What can hang from each mark:
tafu: bisi lazog sikuz
lepi: tafu
sikuz: gezo lazog lepi
gezo: lepi
lazog: gezo lepi sikuz
bisi: lazog sikuz

Each row was made from one small tree. Brackets hold a mark, then the marks that hang from it, in alphabetical order. Every link used is in the known rows. Write each row's tree.
(in the rows, 128 means zero)
Known rows:
(bisi (lazog gezo)): [141 105 139 153 120 148 130  98 115 135 141 134 127 123 132 139 140 139
 149 129]
(lazog (lepi (tafu bisi sikuz))): [170  49 183 120 128 121 134 137 114 133 129 150 134 106  98 137 109 129
  95 131]
(tafu bisi sikuz): [127  32 155 113 127  94 154 131 123 149 146 157 130 110 104 127 123 112
 112 131]
(lepi (tafu bisi (lazog gezo))): [154 100 153 173  82 102 157 132 125 154 120 153 131 126 100 134 108 118
 129 137]
(sikuz gezo lazog (lepi (tafu bisi))): [252 148 147 142 149 145 151 120 123 170 150 172 129 109 109 145 120 126
 120 127]
(tafu bisi (lazog gezo lepi sikuz)): [168  89 199 130 125  70 156 115 122 154 143 200 132 134 106 134 124 126
 118 144]
(lazog (sikuz gezo lepi)): [183 130 173 133 147 131 143 104 128 158 149 161 124 131 132 131 139 136
 123 140]
(gezo lepi): [152 148 119 117 148 147 127 114 129 125 124 148 127 133 122 124 122 117
 115 135]
(lepi (tafu lazog (sikuz gezo))): [165  82 181 167  75 127 164 128 118 153 118 155 131  98 123 133 101 123
  99 150]
(lepi (tafu (bisi sikuz))): [151  83 133 152  98 122 129 135 129 142 129 144 127 143 106 140 120 119
 126 122]
(lazog gezo lepi): [155 148 181 135 147 129 129 114 118 131 136 137 132 116 123 136 117 144
 131 124]
(tafu (bisi (lazog lepi))): [170  48 125  99 139 115 129 119 119 130 147 160 130 119 104 144 135 127
 121 120]
(lepi (tafu sikuz)): [137  69 172 159 101 140 136 133 117 138 118 126 130 112 116 128 114 124
 109 142]
(sikuz (lazog gezo) lepi): [209 163 162 139 176 142 118 109 122 157 144 150 129 126 128 130 130 133
 135 131]
(sikuz gezo lazog): [189 205 143 138 141 151 157 118 121 142 153 170 129 111 137 143 132 130
 132 131]
(gezo (lepi tafu)): [162 141 131 144 128 160 127 121 125 126 114 142 128 133 114 128 115 117
 112 139]
(lepi (tafu (bisi lazog))): [156  61 124 151 100 133 135 127 120 137 130 140 129 125 100 142 128 122
 128 128]
(lepi tafu): [140 120 140 160 103 145 129 135 123 131 114 119 130 127 117 132 119 128
 124 133]
(tafu (bisi sikuz) (lazog gezo)): [152  91 148 144  98  74 148 120 134 161 139 181 126 144 118 137 116 116
 132 126]
(gezo (lepi (tafu bisi lazog))): [176 109 127 137 113 124 142 123 128 139 114 169 129 131 101 129 107 106
 105 142]
(lazog gezo): [121 162 155 160 126 129 141 115 125 140 136 126 129 128 127 129 126 133
 150 127]
(lepi (tafu lazog)): [153 107 147 162  84 126 134 137 125 138 104 139 131 125 120 131 109 123
 110 143]

Which tree is each row?
[215 215 145 150 140 176 156 113 118 141 142 179 128 116 125 143 122 122
 119 140] -> (sikuz (gezo (lepi tafu)) lazog)
[160  64 217 132 117  98 147 116 114 148 126 167 134  97 127 127 101 132
  93 148] -> (tafu (lazog gezo lepi) sikuz)
[185  84 143 138 126 139  97 123 133 147 123 132 122 148 133 135 119 132
 115 119] -> (bisi (sikuz (lepi tafu)))
[182  56 138 119 138 117 147 103 123 156 160 176 125 128 110 142 146 126
 130 130] -> (tafu (bisi (lazog (sikuz gezo lepi))))
[139  71 151 141 127 111 147 102 119 147 157 169 127 139 108 140 151 126
 149 132] -> (tafu (bisi (lazog gezo sikuz)))
[158  79 179 136  94 105 171 120 122 157 131 173 129  90 135 130 105 123
  97 149] -> (tafu lazog (sikuz gezo))
[176  57 181 134 128 153 111 105 107 122 134 158 129 132 122 144 144 145
 111 144] -> (bisi (lazog (lepi tafu) sikuz))
[194  37 123 118 137 148  85 100 126 142 139 145 120 143 143 142 137 138
 119 118] -> (bisi lazog (sikuz lepi))
[149 144 222 143 152 124 131 104 115 135 145 163 130 139 125 134 138 146
 133 140] -> (lazog gezo lepi sikuz)
[164  88 194 139 142 144 122  90 108 130 149 163 128 131 130 143 149 149
 132 140] -> (bisi (lazog gezo lepi sikuz))
[200 185 139 130 142 158 133 107 128 140 150 188 122 142 144 145 128 125
 121 126] -> (bisi (sikuz (gezo lepi) lazog))
[165 119 122 135 128 141 138 123 127 134 122 154 128 134  99 131 116 109
 116 134] -> (gezo (lepi (tafu bisi)))
[155 112 193 175 114 148 142 126 111 145 128 144 132 114 118 131 120 127
 121 145] -> (lepi (tafu (sikuz (lazog gezo))))
[201  83 149 116 124 157 117  97 118 130 152 169 122 122 146 159 131 148
 114 116] -> (bisi (lazog lepi) (sikuz gezo))
[196  87 129 108 155 108 117 126 133 154 151 172 125 146 114 138 133 118
 122 115] -> (tafu (bisi (sikuz lazog lepi)))
[169 119 185 154 128 124 141 122 116 139 135 143 134 118  99 142 111 136
 130 124] -> (lazog gezo (lepi (tafu bisi)))
[166  78 147 160  97 135 153 116 117 147 142 161 128 127 104 146 135 125
 130 135] -> (lepi (tafu (bisi (lazog (sikuz gezo)))))
[172  96 145 165 112 169 111  88 119 136 136 156 121 149 136 147 132 133
 137 126] -> (bisi (lazog (gezo (lepi tafu))) sikuz)
